In the rows, zero is written as 128.
Known rows, with every step that occurs
k/m/q: [ 98 175 131 139 162 134 117 174 138 138 149 151 133 104 133 120 131 107
  97 150 176 152 109  28 139 104 150 137  72  89 106 120 151 113 130 164
 140 106 178 107 143  26]
s/f/t: [145  96 140 119 152 103 147  94 101 106 149 154 174 118 153 140 101 107
 126 124 116 127 127 125 103 119 149 150 155 134 135  96 104 137 139 143
 127 134 159 108 104 156]
t/l/x: [106 128 123 114 103 119 158 110 107 123 123 109 135 136 105 112 155 145
 134 125 105 118 111  96 105 108 165 167  84 138 144 106 152 152 150  84
 120 116 158 150 149  74]
s/f/t/l/x: [115  72 152 107 135  88 179  72  96 100 159 152 178 134 115 130 176 105
 163 122  95 129 122 121  87 132 171 169 126 171 183  96 141 174 166  88
 125 143 195 155 122 100]
q/m/c: [ 59 134 128 152 116 130 143 118  96 160  76 142 132  97 155 127 103 103
  77 119 151 135  95  91 151  86 115 154 179  76 159 136  95  99 112 200
 108 112 170 119 113 138]
x/p/m/c: [135 141 127 107  76  98 146 128 121 136 167 104 124 109 145 133 142 110
 110 120 129 135 112 157 145 125 129 160 173 112 129 173 109 120 121 170
  85  85 107 121 115 177]
m/l/x/p: [103  99 106  94 141 132 127 134 119 161 157 117 125 109 108  88 156 116
 126 160 104  85 122 140 113 141 115 161 126 151 167 170 157 154 126  52
 139 109 119 176 174  94]
l/x/p: [130  88 108  80 120 123 134 106 123 148 147  90 126 128 130 114 144 147
 130 141  67  93  85 139 116 126 152 168 103 128 162 120 143 149 134  66
 143 107 118 157 151 116]
v/m/l: [136 150  99 140 153 165 106 175 121 187 101 156 129 115  95 123 107  92
 147 120 168 123 143  73 108  93  94 143 109 150 112 144 123 142 115 106
 111 108 146  88 162  48]
z/m/l/t: [ 94 173  88 150 171 156 125  77 149 119 146 162 170 134  94 126 113 128
 115 162 176 115 120  64 151 107  56 107 120 139 147 158 146 105  93  91
 101 130 114 143 166  74]
l/t/f/s: [118 105 158 162 148 140 110  59 129 127 110  89 165 177 122 105  84 154
 181 132 145 165 126 175 160 134 118  71 111  96 153 145 135 132 115 156
 192 149 132 124 148 140]
f/t/p: [114 106 153 129 134  71 122 112 130 100 112 144 135 129 141 170 113 137
 120 141 118 137 139 150 114 132 127  72 170 137 114 126 118 152 164 148
 129 155 127 167 112 172]
p/m: [151 166 119 137 100 128 136 136 117 131 139 122 128 156 125 127 122 132
 137 120 134 122 135 107 116 144 136 137 119 124 102 124 111  96 112 162
  75  80  97  96 102 129]
v/m/q: [115 140  95 135 152 154 111 172 141 156 105 159 113 143 132 125  90  88
 155  87 158 140  98  46 133  94 135 154  84 114  97 122 149 125 133 152
 118  85 193  62 157  43]
s/f/t/l/x/p: [114  30 157  73 129  65 186  80  92 106 200 132 165 120 103 124 185 117
 166 115  70 116 110 151  81 136 163 176 129 168 196 103 138 210 170  40
 146 156 175 177 141 139]
s/f/t/p: [152 103 154 112 155  98 127  94 135  94 143 173 145 106 147 170 102 122
 138 121 103 131 137 149 104 127 143 114 200 141 124  89 118 155 151 151
 135 173 142 140  78 180]
b/p/t/f: [155  81 142 178 131 131  98 132 129 123  83  96  79  82 127 117 119 166
 102 154 144 131 178 160 138 152 197 134  94  77  79 146 121 118 111 140
 192 147 136  71  99 164]
s/f/t/p/x: [171  95 164 105 129 106 144  93 133  62 144 170 146 124 160 179 120 111
 164 117 110 110 135 185 112 185 114 114 213 137 114  93 138 158 179 146
 119 186 112 149  62 214]
f/t/l/x/p: [ 78  33 160  86 119  40 177  90  88 113 167  96 145 149  97 128 193 137
 148 136  75 118 111 160  94 130 150 138 101 165 187 143 142 200 191  44
 141 144 155 199 187 126]
t/l/x/p/b: [121  53 136  82  58 113 146  94 102 156 204  93 123 145 104 110 148 143
 153 117  71 129  95 141  95 113 161 181 127 153 154  94 117 194 154  61
 130 132 126 157 152  98]
l/t/p/x: [149 135 136 112 110 166 129  81 160  44 123 115 146 135 155 173 110 153
 137 131 121 104 116 186 137 180  77  89 166 130 122 131 157 149 135 135
 135 156  71 163  97 170]
c/m/l/x/p: [117 117 103  83 180 142 152 155 115 165 142 118 139 117  91  64 156 113
 149 160 111 113 118 119 118 138 112 112 118 156 147 133 122 142 125  47
 134 127 132 145 157  48]
f/t: [107  95 146 129 136  83 138 102  98 113 117 132 154 142 139 146 110 120
 108 142 131 128 130 121 115 126 125 117 131 132 136 132 105 130 158 146
 117 118 144 136 145 141]
x/p/m/z: [148 139 107  89 123 108 152 194 151 169 177 121 111 127 128 131 147 154
 121 114  74 127 135 149 135 139 160 140 124 115 148 136 149 132 102 125
 113  91  75 131 133 179]
q/m: [ 74 122 124 144 141 138 137 136  99 160  90 140 128 120 127 118 101 137
 115 120 126 112 111  81 114 108 127 126 137  78 138  97  93 105 106 150
 125 126 146 101 126 132]
x/p/m/l/t: [117 126 135 116 110 135 152 129 136 117 205 116 166 127 101  97 148 122
 150 146 146  93 146 169 111 183  70 112 149 155 162 208 135 155  82  92
 117  97  84 152 156 131]
k/m/c: [125 187 135 131 124 141 123 130 116 153 129 124 155  71 152 148 141  95
  54 168 162 166 104  72 141  72 144 153 125 105 139 138 114  99 124 184
 115 117 157 137 121  68]
v/m/c: [148 158 100 132 112 161 114 122 115 166  81 138 135 111 155 161 100  86
 114 103 151 160  92  84 151  56 129 174 130 123 125 137 115 123 125 176
 100  97 172  88 134  74]
t/f/s: [126 119 152 164 144 116 102 105 115 167  96 110 114 161 121 101  76 147
 178 123 142 178 142 147 152 107 148  90 114  74 104 121 120 111 135 169
 164 144 136 108 139 150]
x/p/t/f/s: [139  73 168 124 140  97  87 118 147 170 100  62  92 132 128  95 108 154
 157 106 109 136 143 235 144 139 169  92 115  70 124 155 104 109 129 114
 201 192 118 121 132 184]
p/x: [152 143 124 120 100 148 141 130 116  96 121 115 122 131 147 148  99 140
 120 130 134 107 116 129 128 155 107 144 130 103  91 107 135 117 148 138
  95 119  91 112 119 158]
x/p: [142 105 124  94 122 109 134 131 108 135 162  96 116 105 128 124  93 160
  97 131  95 107 110 127 114 104 142 147 121  98 123 115 118 145 126 102
 145 118 101 125 151 156]
v/m: [157 135  97 126 134 158 112 139 115 166  90 123 128 133 128 152  98 122
 156 103 128 133 105  73 116  86 134 150  84 129 107 100 113 138 126 130
 117 107 142  66 143  69]
b/p/x: [145  84 121 139 124 145 142 125  95  94 121 102  73  96 157 146 111 146
 104 157 134 104 164 131 142 152 101 165 104  94  72 119 144 120 136 118
 136 116  77 120  99 189]
m/v: [112 177 117 135 126 143 135 156 107 113  95 120 151 113 135 118 126 146
  72 114 137 161 120  78 132 128 153 137 126 130 109 130  82 141 131 148
 103 102 141 108 154 151]
b/p: [126  95 106 149 147 142 133 126  87 121 118 110  70  81 152 133  95 153
  85 165 124 121 154  96 130 106 131 167  88  97  97 117 127 117 108 126
 160  91 114 110 116 155]
p/t: [146 147 116 121 123 143 102 134 149 125  89 100 126 113 148 130 116 142
  71 111 119  95 137 142 115 126 156 143 109 106 112 135  98  82 104 133
 129 131 125 101 108 121]
t/l: [117 143 129 124 119  97 157 149  98 118 142 114 122 117 101 130 103 150
 107 120 135 137 142  76  99  84 152 137  98 106  95  98 119 144 139 121
 123 124 142 118 150 109]
l/x: [127 133 103 119 123 155 129  90 126 136 107 115 139 142 141 119 136 140
 122 137  97 104  92 109 117 130 149 168 101 136 155 114 141 120 130 108
 120  90 138 137 135  88]
z/m/p/t/l/x: [114 167 111 136 130  97 115 112 172  95  97 144 106 165 104 142 222 141
 115  97 127 100 109 110 154  86 132 132  61 171 160 114 169  80 147  74
 111 170 156 167 145 115]
s/f: [181 148 110 113 142 158 137 115 108 123 155 152 140  94 151 130  76 128
 107 110 118 113 119  88 106 101 154 177 144 105 112  65 110 116 102 140
 129 114 139  84  89 131]
b/p/t/l/x: [ 99  66 121 129 129 136 129 120 116 103  94  90  73  89 126 106 192 135
 100 138  86  90 165 147 110 137 170 186  44 138 146 146 143 119 129  58
 177 134 150 153 115 105]
l/x/p/m: [139 106 117  83  87 118 144 109 129 146 162  95 123 158 123 107 179 137
 178 124  76  97 101 160 115 172 148 166 114 151 157 143 142 137 124  80
 100  87  89 140 127 131]

Rows
[114 171 104 136 104 156 130 134 135 153 137 145 141 156 102  84 189  91
 172 146 137 105 149 131 113 179 104 151 129 178 152 179 151 108 118 111
  70  66 116 142 130  70] -> p/m/l/x
[124  92 146  89 115  77 144 156 127 114 144  78 106  84  97 125 138 154
  81 102  97 102 144 160  94 113 173 149  95  99 120 139  99 141 130  67
 154 172 132 132 145 144] -> x/p/t/l
[ 86  94 161 129 121  50 173 113  80 102 142 126 152 139 103 149 127 124
 116 134 141 145 150 108  99 111 139 113 112 137 126 122 117 166 175 119
 118 138 171 146 165 131] -> f/t/l
[140 131 122 178 133 176 111 122 141 159 117 141 187 134  73 120 102 122
 193 149 195 153 137 122 121 144 116  92 122 146 139 175 153 192 102 117
 159 127 169  83 180  44] -> v/m/l/t/f
[ 44 135 130 164 157 142 139 166  99 179  97 167 125  98 102  99 115 101
 111 143 173 104 145  78 110 123  82 125 160 103 139 142 107 115 104 129
 112 126 153 126 145 105] -> q/m/l
[159 159  69 119 163 166 123 189 144 200  88 145 117 126 137 160 108 135
 119 108  93 149 119  76 138  69 156 153  87 126 156  96 154 129 110 134
 132 103 143  90 145  84] -> v/m/z
[112 160 118 138 154 159 106 113 160 100 141 148 144 100 119 135 112 131
 112 162 155 110 150 146 118 143  69  81 175 150 134 173 148 153 100 119
 160 144 112 173 131 111] -> m/l/t/p
[132 183 137 133  84 150 120  82 164  74 131 133 159 122 156 161 138 115
 127 129 143 147 118 177 155 154  97 106 199 143 144 190 131 121  99 209
 106 112 105 161  81 155] -> l/t/p/m/c
[127  55 156 112 137 115  93  85 158 172  79  66 108 160 122  77 166 146
 189 113  71 112 125 251 141 159 178 118  96 111 173 170 129 111 134  84
 201 178 133 156 134 146] -> l/x/p/t/f/s
[163 189 105 146 117 112 129 131 143  81 119 158 110 169 143 174 131 149
 118 115 175 109  99  94 184 108  61 115 108 130  92  85 171  72 156 133
  73 140  84 126 135 200] -> z/m/p/x
[122  60 154 183 163 131  82 112 126 147  63  84  55 109 145  97 116 138
 146 134 130 142 195 198 165 136 156 109  78  76 101 163 109  82 113 141
 215 165 120 105  99 184] -> b/p/t/f/s
[162  84 128  97  66 126 114 116 110 159 199  98 115 127 138 127  78 144
 113 120  99 132  94 139 116 101 143 160 155 119 113  86  86 154 121 116
 129 119  93 111 135 145] -> x/p/b
[119 116 129  87 150 152 101 155 164 188 138 108 146  67 109  96 234  96
  99 172 108  80 135 164  98 150 135 155  90 160 191 192 131 118 121  27
 155 160 126 195 147  37] -> k/m/l/x/p/t
[ 99 123  76  99 166 123 128 100 143 174 159 152 120 127  83 107 167 134
 143 160 114  91  98  92 141 108 101 153 113 157 159 146 162 127 132  24
 100 129 106 179 173  84] -> z/m/l/x/p
[124  83 164 130  86  94  95  88 125 121 147 148 133 159 152 169 101 119
 138 132 117 156 129 165 113 130 118  86 210 160 114 104  89 160 169 166
 115 159 115 152 104 159] -> f/t/p/b
[125 153 134 109  91 112 153 166 123 117 152  97 140 124 122 107 167 151
 129  99 115 147 131 131 125 176 152 136 139 150 117 163  80 156 121 123
  84 102  97 118 141 195] -> x/p/m/v
[111 139 153 163 107 137 148 163 113 100  92 151 104 149 146 149 133 129
 115  98 171  97 112 136 151 144  59 109 151 103 132  95 145  99 143 159
 118 144 119 133 121 219] -> q/m/p/x
[146 184  88 104 201 148 163 193 134 156  96 141 134 119 139 118 100 145
  82 137  99 167 124  60 155  88 165 100  99 101 129  72 118  98  95 146
 129 112 130  89 120  87] -> c/m/z
[101 167 137 135 121 140 124 123 191  60 155 151 136 163 137 124 135 123
 174 110 160 120 114 140 147 186 109  79 156 134 110 177 170 121 104 183
 125  97 136 128 106 118] -> l/t/p/m/q
[122  82 116 100  82 155 107 114 120 187 196 125 125 141 110  85 144  98
 143 144 105 111 116 160 110 140 107 176 168 178 166 143 121 164 125  65
 121 111 106 165 153  89] -> m/l/x/p/b
[119 177 108 124 189 153 148 175  98 149 112 148 143 115  97  84  95 109
 109 155 171 141 152  59 115 112  96  93 124 126  87 116  92 104 104 127
 110 125 143  94 135  52] -> c/m/l
[123 190 131 138 138 154 136 171 116 133 112 126 165  80 130 130 176 141
  63 148 141 182 124  39 129 117 165 132  92 136 118 123  86 142 133 143
 119 132 145 124 154  86] -> k/m/v
[ 88 178  92 136 168 109 120 123 155 127 128 181 108 150 127 126 101 126
 118 125 171 135  86  12 176  81 127 131  90  89  82 106 160  71 130 144
  84  97 161  87 153  81] -> z/m/q
[102 142 173 178 177 161  96 105 138 171 141 127 187 123  86  89 147 118
 171 187 190 174 162 142 142 134  91  54 105 122 172 182 143 134 108 129
 197 178 144 169 164  55] -> k/m/l/t/f/s
[192 141 121 151  74 164  83 158 120 162 134 140 116 178 148 158  97 107
 148  77 155 162  99 106 142  64  92 142 130 174 114  76 119 138 124 164
 118 119 133  76 137 117] -> v/m/p/b
[167 190 116 137 172 127 141 183 109 100 106 133 121 149 135 122  99 142
  89 114 158 151 116  86 155  86 107  77 102 131  95  73 120  99 120 168
 137 129 145  93 130 122] -> c/m/p
[124  94 168 116 118  85 130 105 135  65 110 141 130 146 150 188 123 128
 148 136 128 118 140 192 129 186 100  78 184 135 100 135 137 152 193 145
 111 171  96 171 104 203] -> f/t/p/x
[165 147 134 109 106 140 117 130 149  81 111 131 103 118 149 170  97 148
 138 123 118 108 131 153 129 158 108 109 172 108  71 105 142 132 158 145
 118 152  72 146  90 182] -> t/p/x
[170 153 132 151  70 141  94 146 118 127 163 133 112 174 159 142  90 127
  97  98 154 146 106 125 146  83  97 134 157 157 112  83 116 113 125 182
 121 116 119 105 124 164] -> m/p/b
[179 181 135 125 144 140 154 176 114  60 103 127 118 161 148 135 113 131
 119 112 165 136 119 125 158 134  77  78 114 132  83  75 132  96 143 157
 105 142 112 106 117 163] -> c/m/p/x
[160 132 141 157 102 121 100 130 150 137  85 104 125 126 118 115  99 159
 117 126 142 127 146 162 123 145 207 113 121  81  86 138 111 108 121 151
 155 151 150  66 110 133] -> p/t/f
[146 146 167 182 142 110  65 148 159 130  66 104  90 170 142 109 124 139
 136  89 165 147 150 225 174 116 134  70 103 108 118 149 133  72 118 179
 189 183 148 128 128 204] -> m/p/t/f/s
[132 121 156 157 143 127  78 113 147 160  59  87 113 150 129 100 100 143
 156 102 132 146 158 200 152 136 168  90 109  79 116 144  98  75 121 158
 176 172 141 107 114 154] -> p/t/f/s
[171 168 134 141  96 133 128 166 125  71 123 127 110 155 163 161 119 133
 100 110 167 106 121 148 153 133  74 125 131 126 102 106 164 105 150 159
 113 125  97 135 133 208] -> m/p/x
[104 173 113 119 184 135 145 174 124 115 116 146 124 142 128  86  80 108
 122 122 168 160 104  34 156 113 143  98  97  93  72  93 115  92 118 172
 120 100 193  63 126  48] -> c/m/q
[ 60 125 155 146 138 176 135 118 153  88 106 175 146 112 111 144 136 111
 154 141 161  77 140 172 131 204  19  64 213 127 158 170 143 149 121 116
 138 172 102 189 107 159] -> q/m/l/t/p/x
[148 137 168 132 106  95 139  87 144  90 160 180 154 115 163 166 152  70
 153 116 134 163 136 181 138 151 135 122 248 165 137 153 113 127 141 217
  82 139 144 146  48 195] -> s/f/t/p/m/c
[143 183 104 120 135 153 135 141 199 111 135 155 142 141 140 158 146 156
 130 126  93 132 141 168 144 164 125  82 156 147 166 153 169 130  77 166
 133 113  76 158  95 160] -> l/t/p/m/z
[139 109 119 159 119 131 141 135  98 124 138 112  74 110 141 115 129 137
 129 153 130 122 174 107 128 148 135 160  95 113  89 138 122  99 103 143
 121  74  83  96  94 163] -> b/p/m
[142 187  95 128 127 132 145 186 155 161 137 147 119 139 138 133 143 137
 109 115 104 144 144 113 143 132 153 136 118 121 142 125 152  96  93 171
  94  72  94 111 107 147] -> p/m/z
[119 137 140 120 113 106 132 145 131 109 107  96 121 103 110 130 134 138
  76 100 122 107 156 127 103 112 166 143  93 107 107 130  99 113 127 113
 124 157 154 116 123 106] -> p/t/l
[159 143 134 121 156 100 148 148 171 124 159 208 139 125 153 174 162 111
 159 108  82 149 158 167 123 161 157 107 200 162 162 116 151 133 123 176
 115 141 112 151  58 201] -> s/f/t/p/m/z
[166 131 135 127  76 142  85 115 142 140 156 138 100 132 144 150  69 144
 130 118 112 152 121 129 125 107 128 115 193 127  90  77  98 139 132 164
 123 142  91 120  82 145] -> t/p/b
[ 93   8 168  92  60  65 162  71  87 134 204 106 150 176 106 124 176 119
 159 126  69 139 108 174  93 138 150 151 138 187 187 110 114 214 191  55
 121 149 151 183 169 125] -> f/t/l/x/p/b
[127 148 107 137 163 186  94 127 161 135 111 152 146 112 106 154 114 111
 165 133 152 125 137 126 112 124  62  87 148 171 141 173 144 179 107 106
 156 142 129 140 151  63] -> v/m/l/t/p
[103 111  98 161 128 163 137 139 111 143 135 139  84 117 113  83 200  96
 159 174 138  98 187 132 127 189  97 172 100 172 142 193 161 113 107  93
 112  67 100 148 118 102] -> b/p/m/l/x
